What can hang from each mark
q_720: q_186 q_622 q_854
q_128: q_186 q_622 q_854
q_622: q_128 q_417 q_423 q_602
q_86: q_128 q_720
q_417: q_86 q_186 q_854

Known rows, with every way that one mark hangs from another
q_622{q_128 q_417{q_86} q_423 q_602}: -.03 .35 .07 -.41 .16 .13 .23 .28 .07 -.14 -.47 .48 .59 -.06 -.08 .33 -.27 .21 .11 -.19 -.16 .08 -.08 -.15
q_417{q_86{q_128} q_186 q_854}: .16 .17 .19 .03 .35 .32 .26 .00 -.09 .07 -.24 .37 .17 -.24 .22 .06 .11 .00 -.12 -.22 -.07 .12 -.19 .31
q_622{q_417{q_86{q_128 q_720} q_854} q_602}: .17 .23 .02 -.14 .29 .33 .16 .19 .03 -.02 -.36 .33 .38 -.22 .19 .15 -.19 .11 .04 -.19 -.08 .12 -.13 .17
q_720{q_186 q_622{q_417}}: .07 .11 -.13 -.28 .20 .15 .16 .18 -.10 -.10 -.01 .19 .54 -.20 .00 .02 .01 .11 .11 -.14 -.06 .13 -.08 -.31
q_720{q_186 q_622{q_128 q_423} q_854}: .06 .05 -.20 -.40 .15 .18 .33 .12 -.15 -.05 -.09 .23 .47 -.27 -.04 .21 -.24 .15 .06 -.18 -.14 .11 .00 -.24
q_128{q_186 q_622 q_854}: .11 .41 -.08 -.29 .24 .25 .02 .16 -.06 .12 .16 .23 .19 -.16 -.06 .19 .06 .07 .22 -.23 -.31 .04 -.10 .00
q_622{q_128 q_417}: -.04 .23 -.02 -.33 .21 .03 .18 .23 .06 -.06 -.24 .29 .50 -.20 -.11 .27 -.02 .19 .15 -.12 -.11 .11 -.12 -.22
q_417{q_86{q_128{q_622{q_602}}} q_186 q_854}: .26 .18 .20 -.02 .31 .40 .29 .07 -.16 .06 -.25 .40 .14 -.15 .19 .07 -.08 .08 -.05 -.25 -.07 .13 -.17 .28
q_622{q_128{q_854} q_417{q_186} q_423}: -.22 .49 .03 -.32 .23 .11 .16 .16 .16 .08 -.28 .35 .51 -.17 -.02 .22 -.05 .22 .16 -.27 -.22 .12 -.16 -.10
q_720{q_622{q_423} q_854}: .11 .04 -.17 -.26 .17 .14 .23 .16 -.05 .01 .06 .14 .32 -.27 -.08 .03 -.02 .09 .04 -.16 -.12 .02 -.06 -.05
q_622{q_417{q_86 q_186} q_423 q_602}: -.01 .32 .16 -.23 .20 .15 .20 .18 .12 -.07 -.33 .45 .58 -.08 .08 .05 -.05 .09 .05 -.24 -.11 .11 -.14 .06
q_417{q_854}: .18 .19 .08 -.13 .29 .05 .16 .14 -.12 -.02 .00 .32 .22 -.25 -.04 .11 .17 .02 .08 -.09 -.09 .07 -.15 .09
q_417{q_186 q_854}: .13 .20 .19 -.04 .31 .11 .22 .02 -.10 .05 -.08 .32 .21 -.24 .06 -.05 .21 .01 .03 -.17 -.05 .11 -.19 .12
q_128{q_186 q_622{q_417 q_423 q_602}}: .06 .45 -.03 -.42 .13 .06 .05 .25 .01 -.05 -.09 .31 .47 -.08 -.08 .15 -.20 .05 .26 -.25 -.25 .07 -.06 .00
q_622{q_417{q_86 q_854} q_423 q_602}: .08 .40 .12 -.26 .22 .16 .16 .24 .03 -.11 -.33 .45 .41 -.12 -.01 .15 -.07 .12 .10 -.16 -.15 .10 -.12 .05
q_86{q_128}: .13 .08 -.01 -.15 .26 .06 .17 .21 -.04 -.02 .04 .29 .33 -.26 .11 .25 -.04 -.01 .01 -.15 -.05 .05 -.16 .23
q_86{q_128{q_854} q_720}: .07 .18 -.14 -.15 .32 .19 .08 .18 .06 .13 .04 .19 .36 -.34 .23 .28 -.13 .01 .07 -.22 -.13 .02 -.16 .32
q_86{q_128{q_186 q_854} q_720{q_622}}: .12 .25 -.22 -.17 .26 .33 .05 .05 -.03 .17 .03 .10 .29 -.27 .14 .06 -.23 .01 .10 -.32 -.21 -.02 -.07 .11
q_720{q_622 q_854}: .21 -.07 -.16 -.18 .21 .24 .25 .14 -.09 .02 .09 .11 .22 -.28 -.08 -.02 .07 .14 .02 -.13 -.08 .04 -.08 -.13
q_128{q_186 q_622{q_417{q_86} q_602} q_854}: .13 .49 -.03 -.32 .22 .47 .02 .22 .02 .05 -.12 .32 .26 -.06 -.03 .15 -.05 .20 .22 -.27 -.34 .08 -.10 -.13
q_86{q_128{q_186 q_622} q_720{q_854}}: .18 .09 -.25 -.24 .24 .25 .13 .10 .00 .16 .06 .05 .30 -.38 .22 .23 -.20 -.06 .08 -.25 -.20 .07 -.05 .33
q_417{q_86 q_186 q_854}: .15 .20 .22 -.01 .34 .25 .24 -.01 -.10 .04 -.21 .37 .21 -.21 .11 -.01 .26 .01 -.07 -.17 -.08 .11 -.17 .14

Rows
.04 .10 -.15 -.22 .27 .24 .14 .17 .18 .03 -.15 .14 .51 -.33 .14 .18 .14 .07 .01 -.12 -.13 .10 -.10 .04
q_622{q_417{q_86{q_720{q_854}}}}
.06 .22 .05 -.34 .17 .11 .22 .29 .02 -.12 -.33 .41 .49 -.10 -.12 .23 -.20 .25 .18 -.14 -.09 .10 -.10 -.27
q_622{q_128 q_417 q_602}
-.12 .36 -.01 -.39 .20 .05 .18 .22 .10 -.07 -.37 .36 .61 -.16 -.08 .36 -.08 .13 .08 -.16 -.17 .09 -.09 -.10
q_622{q_128 q_417{q_86} q_423}
.12 .39 .05 -.34 .19 .29 .17 .15 -.07 -.01 -.20 .46 .25 -.08 -.14 .23 -.25 .21 .21 -.26 -.27 .04 -.07 -.19
q_622{q_128{q_186 q_854} q_602}
.13 .07 -.07 -.13 .31 .18 .16 .13 .02 .04 -.11 .24 .45 -.30 .24 .28 -.08 -.08 -.06 -.17 -.07 .02 -.12 .32
q_417{q_86{q_128 q_720}}
.10 .16 -.03 -.27 .23 .24 .15 .22 .05 -.12 -.26 .35 .65 -.18 .18 .20 -.12 .06 .08 -.16 -.08 .13 -.08 -.05
q_622{q_417{q_86{q_720{q_186}}} q_602}
.08 .11 .07 -.07 .31 .17 .20 .01 .04 .07 -.16 .26 .49 -.25 .21 .06 .13 -.08 -.06 -.20 -.05 .05 -.13 .20
q_417{q_86{q_720} q_186}
.22 .13 -.04 -.09 .31 .28 .17 .04 -.13 .04 -.17 .19 .29 -.25 .05 .00 .03 .01 -.01 -.15 -.08 .01 -.08 .03
q_417{q_86{q_720{q_622}} q_854}
.15 .00 -.13 -.18 .29 .24 .20 .10 .06 .05 -.07 .17 .42 -.34 .15 .21 .10 -.03 -.05 -.13 -.12 .04 -.08 .17
q_417{q_86{q_720{q_854}}}
.20 .08 .00 -.26 .15 .18 .29 .20 -.19 -.09 -.19 .35 .34 -.06 -.21 .07 -.28 .23 .12 -.17 -.04 .00 -.05 -.32
q_720{q_622{q_128 q_602}}
.24 .29 .03 -.15 .30 .34 .13 .07 -.16 .06 -.13 .29 .11 -.22 .10 .19 -.03 -.02 .00 -.21 -.21 .08 -.10 .26
q_417{q_86{q_128{q_186 q_622}} q_854}
.31 .29 .08 -.16 .27 .39 .17 .11 -.19 .02 -.20 .38 .10 -.15 .08 .17 -.17 .03 .03 -.23 -.20 .08 -.09 .22
q_417{q_86{q_128{q_186 q_622{q_602}}} q_854}
.07 .28 -.07 -.41 .15 .25 .26 .18 -.18 -.09 -.16 .43 .47 -.09 -.09 .21 -.42 .24 .18 -.25 -.17 .06 -.04 -.31
q_720{q_186 q_622{q_128{q_854} q_423 q_602}}
.21 .19 .02 -.18 .20 .25 .18 .21 -.13 -.08 -.17 .28 .27 -.12 -.13 -.13 -.08 .24 .16 -.15 -.06 .07 -.10 -.26
q_720{q_622{q_417{q_854} q_602}}
-.10 .37 -.17 -.43 .17 .19 .16 .19 -.04 -.04 -.17 .28 .57 -.17 -.07 .23 -.22 .25 .18 -.23 -.19 .12 -.06 -.38
q_720{q_186 q_622{q_128{q_854} q_417 q_423}}
-.08 .52 -.03 -.41 .20 .09 .10 .12 .01 .04 -.14 .37 .38 -.17 -.13 .33 -.16 .09 .19 -.28 -.33 .02 -.07 -.05
q_622{q_128{q_186 q_854} q_423}
.14 .20 -.17 -.23 .25 .11 .06 .11 -.04 .11 .04 .13 .40 -.29 .19 .24 -.23 -.12 .11 -.25 -.16 .03 -.07 .33
q_86{q_128{q_186 q_622} q_720}
.05 .38 .07 -.42 .13 .01 .20 .15 -.06 -.11 -.27 .48 .46 -.08 -.15 .27 -.37 .06 .19 -.26 -.22 .03 -.02 -.05
q_622{q_128{q_186} q_423 q_602}
.20 .16 .08 -.07 .33 .26 .20 .12 -.12 .01 -.16 .35 .17 -.26 .13 .22 .05 .01 -.07 -.14 -.10 .08 -.16 .27
q_417{q_86{q_128} q_854}
.17 -.07 -.10 -.02 .30 .44 .30 -.03 .00 .16 -.18 .11 .33 -.33 .30 -.02 -.06 .02 -.16 -.27 -.05 .07 -.10 .22
q_417{q_86{q_128 q_720{q_622 q_854}} q_186}
.06 .39 .10 -.28 .20 .04 .14 .27 .02 -.10 -.22 .41 .42 -.15 -.05 .11 -.11 .12 .19 -.16 -.13 .11 -.13 .04
q_622{q_417{q_854} q_423 q_602}
.01 .51 .04 -.43 .16 .18 .15 .17 -.03 -.02 -.23 .48 .35 -.07 -.14 .29 -.35 .16 .23 -.30 -.32 .02 -.05 -.08
q_622{q_128{q_186 q_854} q_423 q_602}
